Each row was made from one walk, in order. Every step used is in the known rows, and no mark comes twice. Write each row's walk.
Known rows
gusati > pupomaf > sones: [ 18  -3 -11  25  16 -22   3   3  20  -7   5  15  -4 -18   2  10  22  -8
 -13  13 -30  33   4  16  -3  19   2  11  -1   1 -21   0  -7  42   7   1
 -19  -3  -3   7   8   1  16]
gudizev > funi: [ 10   6   3   9 -15   2  -2   6  -2   4   2  -2   7   7   1 -15   1  -4
  -8   4   6  -6   1  -7   0  -5 -18   8   9  -8  -3  20  -4   5  13  10
  17  -7  -3  -3  -7 -15   7]
botek > mifo: [-12  11   0  -9  -5   7  -5   7  -6   3   2  -7   3  17 -17  -4   7  -6
  10  -7  -3   2  14  -5   9   2   7   1  -2  -6  -9  -5   2  -1 -12   1
  10  -4  -9   1 -19  13  23]
kuvo > gufes > ratu > sonev > luga > mifo: [ 29 -13  13 -23  17  11 -21  12   5 -16  13  -8 -13 -18 -19 -12 -18   7
  -2 -37  19  12 -19  -7  25 -19  17  39  -8   1  -9 -21 -12   3 -17  -5
   6   4  16  -8   1   0 -33]
gufes > kuvo: [ 13  -7   3  -4   2  13  -3   0  -8  -8   9   5  -4   2   5   9  -2   7
   0 -18   4  -3 -10   4 -10  -8  -2  -1   4  13  -3  14  -5 -12   0   3
  13  -9  -3   1  -8 -11   4]
funi > kuvo > gufes > ratu > sonev > luga: [ 34 -23  12  -4  -3   6 -16  10   1  -7  16   3  -6 -13 -14  -8 -19   9
 -26 -21  24   8 -23  -1  11 -18  -6  32   1   3  -9  -5 -13   5  -4   4
  13  -5  37 -17  -2 -12 -31]
kidi > gudizev > funi > kuvo > nisu: [ 26   1   4  23 -52  -3  11   3 -16   3   8   6  17  20  -2 -33  -3  -8
 -47  26  29 -13   2 -13   0 -16 -30  20  24 -15 -19  40 -13   5  26  30
  52 -10  23 -20 -19 -35   0]
nisu > kuvo: [ -2  -3   8  -7   6   3  14  -3  -9  -9   6   2  -3   5  -6  -6  -7  -1
 -16  14   8  -3  -2  -4  -2 -15   1  -5   7   6 -14  -1 -12  -9   7   7
  14  -4   8 -20   0  -2  10]
kuvo > kidi > gudizev > funi: [ 18   1  -5  21 -41  -1  13   1  -6 -12   7  -3  21  15  -3 -31  -1  -5
 -24  24   6 -20  -8 -11   6  -9 -29  15  15  -3 -18  42 -27   5  14  18
  52 -11  14 -15  -2 -31  13]
botek > mifo > luga > sonev > ratu > gufes: [  1  -3  25 -17 -10  33 -30   2 -17 -21  18 -21   4 -13 -23  26  22  -7
  24 -60  24 -33  17 -15  23  -1  16   7 -14  19 -12 -20   3 -17 -21  -6
  -1 -36 -33  -8 -18   5  14]
kidi > kuvo > gufes > ratu: [ 21 -25  15  14  -4  10 -15   0   4   6   8  -1  -6   4 -14  -6  -5   4
 -29   9  12   7  -5   0  -6 -21 -18   7   1   4 -16  14 -19   3  -1  -3
  23   6  43 -12  -5  -2  -5]
gudizev > funi > kuvo > gufes: [ 24  -1  11  23 -29   8  -6   2  -2   8   7   1   1   8  -7 -21  -1 -10
 -30  11  18  -9   1  -7   1 -14 -32  15  19  -5 -16  31 -10  12  15  17
  43  -2  24 -23  -9 -23   8]
kazipi > luga > sonev > ratu > rinom > pupomaf > gusati: [ 17 -14  21  -7  -9  12  -6   3  17 -32   6   9 -14 -46   2  30  42 -25
  -3 -69   7  15  -6   7  14  16   8  16  -2   0 -19 -10 -31  17 -16  -6
 -45 -33   3  -1   8   4  -2]
sonev > luga > mifo > botek: [ -9  24  14 -37  -1  10 -12  -9 -14 -15  -5 -17  -4 -10  -8 -12  -2   0
   8 -30   6   6  15 -11  32   8  24  24   7  -2   1 -20  24 -17  -5  17
  11  14 -26 -15 -18   8 -16]
kuvo > gufes > ratu: [ 18 -20   8   5  19   9 -20   5  10  -3   6   0 -10   2 -11  -4  -4   7
  -8  -3   3   5  -5   4   0 -22  -1   7  -8   2 -14   3 -21   6 -12 -18
   8   5  32  -5   2   8  -9]
botek > mifo > luga > sonev > ratu > gufes > kuvo > kidi > gudizev: [ 17 -10  22  -9 -32  41 -20  -1 -26 -38  28 -19  13  -3 -22  17  19  -3
  10 -57  27 -47   3 -16  20 -11   4  14  -5  31 -26  10 -18 -26 -18   4
  36 -47 -23 -17 -21 -19  23]
sonev > ratu > gufes: [ 14 -17  18  -7   7   9 -11   5 -14 -17   9  -1   8  -5  -7   7   4   8
   9 -34  17  -9 -13  -1  -3  -7   0  -3 -12  11  18  -7  -7   3  -6 -29
  -8 -42 -12  12  14 -13 -18]
rinom > pupomaf: [  3  -5   1  12   4  -7  20  -2  13  -9  -7  11  -5  -7   7   4  16   2
 -14 -11  -6  16   0   7 -10  10   0   7   3  -8  -5   3  -9  16  -7  -2
 -25  -3   5   8   1   9   7]
botek > mifo > luga > sonev > ratu > rinom > pupomaf: [ -7  -7  27 -15 -15  26 -11   4   2 -29   9 -10  -1 -22  -9  25  42 -17
  10 -64  14  -5  20  -4  13  13  16  10  -7   0 -21 -19 -16  -6 -26  -3
 -25 -32 -23  -1 -22  19  19]
luga > sonev > ratu > gufes > kuvo > kidi: [ 29 -31  26  -8  -9  32 -15  -8 -18 -27  33   0   4 -19  -6  17   1   3
   9 -57  29 -30 -24  -5   2 -18  -6  12 -16  30  -4   9 -27 -18 -15 -12
  13 -50 -10  -4  11 -24   3]
kuvo > gufes > ratu > sonev > luga: [ 29 -23   8 -14  16   7 -22  13   7 -15  13  -3 -10 -16 -13  -8 -14  11
  -8 -25  14   9 -27   0  12 -19  12  29  -9   3  -7 -19 -17   8 -11 -12
   0  -3  27 -10   4   0 -33]
luga > sonev > ratu > gufes: [ 15 -23  23  -8  -6  23 -18  -5 -12 -13  20  -7   2 -21  -9  19   6   0
  11 -52  26 -22 -11  -5   5  -7   2   9 -18  18   5 -11 -10  -9 -10 -17
 -14 -42 -15   2  11 -14  -7]
kidi > kuvo > gufes > ratu > rinom > pupomaf: [ 24 -35  23  14  -3   4   4   1  14  -2   0  12  -5  -3  -8  -7  12   0
 -34  -7  10  31  -9   9 -14  -4 -15   8  -2 -16 -20  17 -35  16 -11 -10
  -2  -7  48  -1  -3   9  -6]
sonev > luga: [  8   2   4 -14  -5   2  -2  -4  -4 -13   4  -2  -2 -15   2   0  -1   8
  -3 -20   4   0  -6  -2  13   4   8   8   3   8   1 -11   8  -3   4   9
  -2   4  -4 -10  -8  -1 -18]
sones > pupomaf > gusati: [ 14   4 -10  10  -9 -26  13   9  28 -13   0   0 -21  -5   0  10  27 -14
  -8   9 -23  26  -4  12   4  13   6  13   1 -12 -17  14 -10  50   3 -12
 -34  -1  -6   7   5  15  19]
rinom > pupomaf > sones: [ 10  -8 -12  20   7 -17  21   0  23  -8  -2  19 -11 -13   7  14  29   1
 -14  -3 -22  33  -1  15  -6  19  -3  10   4  -8 -14  -4  -9  42  -6   0
 -26 -11   6   6   7   7  10]
gusati > pupomaf > rinom: [ 12  -7  -5  19  18 -33   4   4  27 -10  -5  13  -6 -15  -1   6  14 -25
 -25   7 -31  40   3   9  -8  22   0  16   1 -11 -18  15 -11  29   4   1
 -30   8 -10   9   7  13  10]
sonev > luga > mifo: [  9  14   9 -25  -3   7  -1  -5  -7 -14   5  -9  -6 -19  -5  -5  -5   2
   5 -34  10   4   4 -10  28   4  16  21   3   5  -1 -14  16  -8  -3  17
   6  13 -18  -6 -11  -2 -18]
ratu > sonev: [  6  -6  -2 -11   0  -4  -1  12   1  -3   5  -2   2  -9  -5  -4 -12  -2
   3 -10  10   4 -21  -4   5  -1   9  20  -4  -6   7 -17  -4   5  -3   0
  -8 -14  -2   1   9  -8 -14]
kuvo > gufes > ratu > sonev > luga > mifo > botek: [ 13  -5  17 -35  20  14 -31   7  -1 -16   5 -16 -12 -10 -22 -17 -14   5
   0 -34  15  14  -9  -8  29 -16  25  43  -5  -6  -8 -26  -5  -5 -19  -6
  11   5   9 -16  -5   8 -31]
rinom > pupomaf > gusati: [  7  -5  -5  18   1 -15  23   0  26 -13  -7  15 -13  -7   9  10  28  -7
 -20 -10 -18  37   1  12  -4  28   0  16   7 -14 -13   4 -15  40 -11  -7
 -33  -5   7   9   7  19  19]
kazipi > luga > sonev > ratu > rinom > pupomaf: [ 14 -14  26 -12  -7  19  -7   1   6 -29   6   6  -8 -46   0  26  32 -18
   2 -70  17  -2  -7   2  10   2   8   8  -6   5 -12 -12 -26  -3 -13  -2
 -38 -33   1  -2   2  -4 -12]
funi > kuvo: [  7  -2   5  10 -17   0   3  -2  -5   7   4   6   4   2  -3  -2  -6  -2
 -18   4  12   0   2   0  -1  -1 -17   5   8  -1  -2  12   2  -2   5  14
  14  -3  12  -7  -4 -12   1]

Which walk is each row?
[ -2  16  10 -45  -1   6 -12   4 -12 -17   1 -17  -2 -16 -12 -15 -14  -2
  10 -37  15   9  -8 -14  33   7  30  42   2  -8   8 -35  17 -10  -6  15
   1  -1 -26 -12  -7   0 -28] -> ratu > sonev > luga > mifo > botek
[ 23 -10  10  -9   1  10   0  -1 -14  -9  18  16  -6   6   7  -5  -5   3
 -11  -7  20  -1  -9  -3  -8 -23   4   4   6   4 -13  13 -11 -10  -2   6
  27  -7   5  -9 -16  -3  -3] -> gufes > kuvo > nisu
[  4  -7   9  -4  -1   2  21  -6  -9 -18  14   5   3   6  -8 -17 -12  -3
 -18  24   9 -10  -8  -7   4 -21  -7  -1   7   7 -23  12 -27  -9   0  10
  37  -6  16 -29   6  -5  18] -> nisu > kuvo > kidi
[ 29  -6  -1  15 -35  12   9   1 -13 -19  15   3  16  16   3 -19  -3   2
 -22   3   9 -21 -18  -7  -5 -17 -27  13  17  10 -19  51 -29  -7  12  19
  59 -19   9 -13 -10 -39  17] -> gufes > kuvo > kidi > gudizev > funi
[  6 -28  26  -6 -12  15   2  -2   8 -22  10   5  -3 -31   6  18  28 -12
  -4 -56  16   9  -8   6  -6   8   2  12 -12  -2  -5 -10 -31   2 -15 -14
 -38 -37  -4  10   6   1  -2] -> luga > sonev > ratu > rinom > pupomaf
[ 12 -14  27  -8  -6  29 -28  -5 -12 -27  17 -16   0 -33  -5  33  17  -2
  15 -58  28 -39   4 -11  15  -3  10   7 -12  29  -4 -17   0 -18 -10  -6
 -12 -33 -26 -11   1  -9  -8] -> mifo > luga > sonev > ratu > gufes
[ 18 -10  33 -24 -10  41 -31   1 -27 -27  32  -9   0  -8 -19  21  18  -5
  16 -64  40 -34  11 -17  17 -19  20  11  -9  21 -22 -11  -6 -25 -23  -1
  19 -42 -29 -16 -30   4  12] -> botek > mifo > luga > sonev > ratu > gufes > kuvo > nisu
[-13  17   5 -11  -6  15 -16   6  -7 -10   2 -17   2   4 -15  11  17  -7
  15 -17   2 -15  27 -11  20   4  14   0   2   4 -17 -11  11 -11 -13   9
  10  -1 -20 -11 -27  17  20] -> botek > mifo > luga
[ 42 -14   6  12 -39   4  -8  15  -6 -10  12  -4  11   2 -13 -28 -13   6
 -44  -7  28  -6 -23  -9  10 -18 -24  42  15  -4 -15  23 -21  10  19  19
  39 -16  36 -20 -11 -42 -25] -> kidi > gudizev > funi > kuvo > gufes > ratu > sonev > luga
[ 14 -21  15  -3  24  11  -3   2   0 -11  11   1 -12   7 -16 -10 -10   6
 -23  11  12   2  -6   0  -3 -35   0   1   0   7 -28   2 -30  -3  -4 -10
  21   0  37 -25   1   4   2] -> nisu > kuvo > gufes > ratu
[  9  23   9 -18   6  11  -9   3  -4 -11  -2  -7  -9 -21 -12   5   2 -13
  14 -32   9  -8  10 -11  32  -7  13  10   5   4 -10  -6   9 -12  -7  20
   6  10  -9  -8  -6  -6 -11] -> kazipi > luga > mifo
[ 33 -26  26 -14   8  17 -11   3 -25 -25  24  12   3   0  -2   3   1  11
   0 -39  33 -10 -20  -3  -9 -25   4   0  -7  14   7   4 -16  -5  -7 -24
  14 -48  -9   4   2 -15 -20] -> sonev > ratu > gufes > kuvo > nisu
[ 22   1   7  21 -37   0   7   2  -8   2  14   7  16  11  -3 -26  -8  -8
 -26  16  17 -13  -3 -11   3 -11 -41  17  16  -7 -13  42 -17   3  13  25
  50 -11  16 -18  -5 -27  14] -> gudizev > funi > kuvo > kidi
[ 25 -24  16 -21  20   9  -5   8  -3 -23  17  -1 -13 -10 -18 -13 -20  11
 -23 -11  22   5 -26  -4  10 -33  13  21  -1   9 -22 -18 -27  -2  -4  -3
  13  -7  32 -30   2  -2 -21] -> nisu > kuvo > gufes > ratu > sonev > luga
[ 15 -11  28 -17 -14  43 -27  -1 -23 -34  32 -15   6 -10 -21  24  17  -3
  22 -65  27 -41   4 -15  20 -12   8  11 -11  30 -21   0 -14 -27 -26  -1
  26 -45 -29 -15 -19  -5  24] -> botek > mifo > luga > sonev > ratu > gufes > kuvo > kidi
[ 32 -18  21 -14  -6  12 -16   5  -2  -7  15  -8  -9 -16 -22 -14 -18   4
 -23 -24  27  13 -17 -11  20 -18   0  37   1   3 -12  -8  -9   0  -6  11
  21   7  27 -16  -6  -9 -29] -> kidi > kuvo > gufes > ratu > sonev > luga > mifo
[ 17 -32  23  -3  25   4  15   4  11 -19   3  14 -11   0 -10 -10   7   2
 -29  -5   9  27 -10   9 -12 -18   4   3  -2 -12 -31   4 -47  10 -14 -17
  -4 -12  42 -14   3  15   1] -> nisu > kuvo > gufes > ratu > rinom > pupomaf
[ 14   7   6 -34  -3   3  -1   8  -6 -16   9  -9  -4 -25  -9  -9 -17   0
   7 -40  18   7 -18 -12  30   3  22  38  -1  -1   6 -29  10  -2  -6  16
  -4  -2 -19  -4  -1  -9 -30] -> ratu > sonev > luga > mifo
[ 18   4  -1  27 -51  -1  10   4 -11   3   0  -2  19  17  -3 -22  -1  -5
 -38  17  16 -14   1  -8  -2  -4 -35  16  22  -7 -11  40  -8   4  27  27
  41 -12  16 -12 -13 -42   6] -> kidi > gudizev > funi > kuvo
[ 41 -13   7  11 -24  14   7   1 -23 -16  15   4  22  18  -8 -19  -7  10
  -9 -13  18 -26 -25  -8  -3 -13 -21  11   4   9 -11  49 -24  -3   6   5
  53 -40   2  -7   0 -40   7] -> ratu > gufes > kuvo > kidi > gudizev > funi
[  3 -17  17  -5 -13  21 -17  -5  -3 -14  18  -8  -4 -24   0  20  10  -7
   2 -39  18 -17  -4  -3   3  -9  -3  10  -8  19   0 -12 -12 -11  -4  -6
 -13 -24 -10  -1   4 -11   0] -> luga > sonev > ratu
[ 14 -12  13  15 -20   8  -4  -7   0   6   3  -3  -7   1 -11  -8   1  -8
 -28  16  10  -1  -2  -4  -2 -10 -17   2  12   6 -15  12  -8   7   7   8
  30   9  31 -22  -5  -6   4] -> kidi > kuvo > gufes
[ 32 -34   9  20   4  -6   4   7  23  -3   6  24 -10  -8  -6   2  19   0
 -32 -10  -2  42  -8  20  -8   4 -16  16   1 -18 -26  10 -33  37 -14  -9
  -4 -16  48  -3   6   4  -6] -> funi > kuvo > gufes > ratu > rinom > pupomaf > sones
[ 25 -23  21 -10   9  20 -13   4 -21 -24  16   3   5  -3  -3  14   3  13
   8 -49  20 -11 -21   2 -11 -13  -1  -4 -10  22  16   4 -12  -7  -6 -26
   2 -49 -15  12   8 -22 -14] -> sonev > ratu > gufes > kuvo
[ 26 -29  13   6  -4   7 -15   9   4   4  12  -2  -5  -2 -18  -9 -14   3
 -26   1  19   9 -20  -3  -2 -22 -13  21  -2   0 -11   2 -21   6  -3  -3
  17  -4  41 -11   2  -8 -16] -> kidi > kuvo > gufes > ratu > sonev
[ 37 -15   3  22 -35   3  -7  17  -2  -1   8  -3  13  13 -14 -28 -13   1
 -42   7  25  -7 -19  -8   0 -21 -30  36  13 -10 -16  31 -27  12  15  13
  40 -18  39 -13  -5 -42 -12] -> kidi > gudizev > funi > kuvo > gufes > ratu > sonev
